Each row was made from one path, in order. Every step used is in the known rows, and no mark comes twice. Write each row's path.
(in the rows, 128 means zero)
Known rows:
dakolip-furemis-lebun-giko: [ 91 144 146 137 124 169 120 109 135 119 159 101 147 135  89 170 124  98
 160]
lipo-ravob-lebun-furemis: [ 86 177 169 143 154 197  93 158 134 118 137  75 162  88  58 167 152 154
 145]
dakolip-furemis-lebun-ravob-lipo: [110 169 172 141 140 151 114  92 147 117 160  77 126 150  57 166 143 106
 151]
ravob-lebun-furemis-lipo-giko: [ 89 175 185 146 169 166  87 161 123 118 120 104 182  97  62 173 126 143
 157]
furemis-lipo-ravob: [105 146 156 135 176 191 105 139 132  95 128 101 120 124 103 167 179 110
 150]
lipo-ravob-lebun-giko-dakolip: [121 169 125 139 149 197 102 181 151 119 121  90 157 117  53 168 175 120
 161]
lipo-ravob-lebun-giko-dakolip-furemis: [ 92 164 133 136 121 195 100 183 149 130 112  81 180 128  52 173 164 130
 160]
lebun-ravob-lipo-giko: [145 185 185 144 162 164 104  84 152  95 151 117 131 130  31 170 160 116
 144]
ravob-lebun: [125 155 166 130 141 174 103 157 139 115 142 104 180 103 103 169 156 120
 139]
dakolip-giko: [125 137 148 125 124 174 110 129 148 107 119 134 154  92 130 157 136  94
 147]
furemis-lebun-giko-dakolip: [128 139 119 135 148 160 122 133 158 123 134 119 113 127  99 154 134  79
 174]
dakolip-giko-lebun: [116 141 145 130 101 163 112 154 131 110  86 126 154  95 132 167 129  98
 141]
lebun-ravob-lipo: [145 179 170 140 165 166 114  93 160 105 151  98 130 154  59 163 155 108
 138]
ravob-lebun-furemis: [ 97 169 171 140 146 173  99 149 141 127 136  92 184 100  84 162 123 143
 143]
furemis-lebun: [118 135 158 132 150 162 117 115 141 108 158 117 115 100 120 160 148  96
 154]
dakolip-furemis-lipo-ravob-lebun: [ 77 156 168 135 142 190  92 182 122 114 117  66 179 122  81 179 176 135
 149]
lipo-ravob: [112 149 159 134 152 199 107 119 143 101 143 107 122 102  97 166 180 119
 144]
ravob-lebun-giko-dakolip-furemis-lipo: [ 97 158 133 134 132 164 104 196 148 137  96  89 200 163  86 171 132 107
 167]
dakolip-furemis-lebun: [ 87 129 164 130 117 160 115 113 137 119 149 106 140 110 121 166 136 104
 154]
ravob-lipo-giko: [123 164 184 138 150 166  94  93 137 102 148 129 127 122  54 168 150 126
 144]

Write each row's path:
[ 87 161 180 143 170 165  98 118 136 111 120 126 147 111  83 164 118 126
 160] -> lebun-furemis-lipo-giko
[ 84 173 150 144 150 199  95 178 118 113 125  67 186 146  50 186 163 132
 153] -> dakolip-furemis-lipo-ravob-lebun-giko
[ 88 126 148 121 123 155 109 157 157 136  89 113 159 151 137 160 138  96
 164] -> giko-dakolip-furemis-lipo
[140 178 155 143 122 154 110 130 141 105  93  95 138 134  69 170 133 101
 138] -> dakolip-giko-lebun-ravob-lipo
[111 175 191 146 137 150 104  83 140 107 157  97 124 126  25 174 149 114
 155] -> dakolip-furemis-lebun-ravob-lipo-giko
[123 147 139 140 155 172 122 108 141 107 161 114 122 124  92 164 136  91
 159] -> furemis-lebun-giko
[ 89 155 149 139 106 162 109 146 135 122  79 113 158  94 116 162  95 119
 145] -> dakolip-giko-lebun-furemis
[ 82 153 148 141 132 154 105 166 123 121  66 105 154 115 123 163  92 110
 154] -> dakolip-giko-lebun-furemis-lipo
[ 94 139 128 129 135 164 114 153 157 133  93 110 163 175 109 163 124  93
 172] -> lebun-giko-dakolip-furemis-lipo
[133 167 160 142 140 159 122 132 153 109 114 101 149 127 102 175 149  98
 138] -> giko-lebun-ravob
[ 81 142 183 133 135 162  98 124 132 110 118 126 165 122  99 177 143 112
 158] -> dakolip-furemis-lipo-giko
[101 157 136 129 108 172 106 177 158 139 110  98 202 142  77 167 134 117
 159] -> ravob-lebun-giko-dakolip-furemis
[110 166 177 144 127 156  96 113 121 106 116 117 126 124  54 179 141 131
 141] -> ravob-lipo-giko-lebun
[ 71 161 145 147 141 180  99 170 115 112  66  86 133 102  95 167 123 125
 157] -> dakolip-giko-lebun-furemis-lipo-ravob
[113 174 143 147 178 199  98 178 120 100 130  75 162 135  53 177 175 121
 153] -> furemis-lipo-ravob-lebun-giko
[107 150 172 139 122 160 104 131 130 102 112 132 147  94  97 178 146 118
 142] -> lipo-giko-lebun
[133 145 123 131 146 172 120 136 173 124 119 129 143 142 101 156 137  92
 162] -> lebun-giko-dakolip
[117 137 155 129 155 153 101 149 153 114 101 144 134 118 108 159 153  94
 172] -> furemis-lipo-giko-dakolip
[ 66 165 157 148 161 178 101 155 120 114  91  76 127 126  89 175 135 136
 152] -> giko-lebun-furemis-lipo-ravob
[139 156 159 139 163 157 124 106 158 102 159 104 119 110  98 160 158  82
 155] -> furemis-lebun-ravob
[112 142 149 129 119 147 125 132 174 131 124  98 135 125 103 159 145  79
 167] -> giko-dakolip-furemis-lebun-ravob
[119 180 146 145 158 206 104 160 131 102 148  84 165 113  46 178 176 130
 146] -> lipo-ravob-lebun-giko
[121 139 158 126 131 161 106 129 167 116 116 154 138  93 101 158 154 103
 161] -> lipo-giko-dakolip
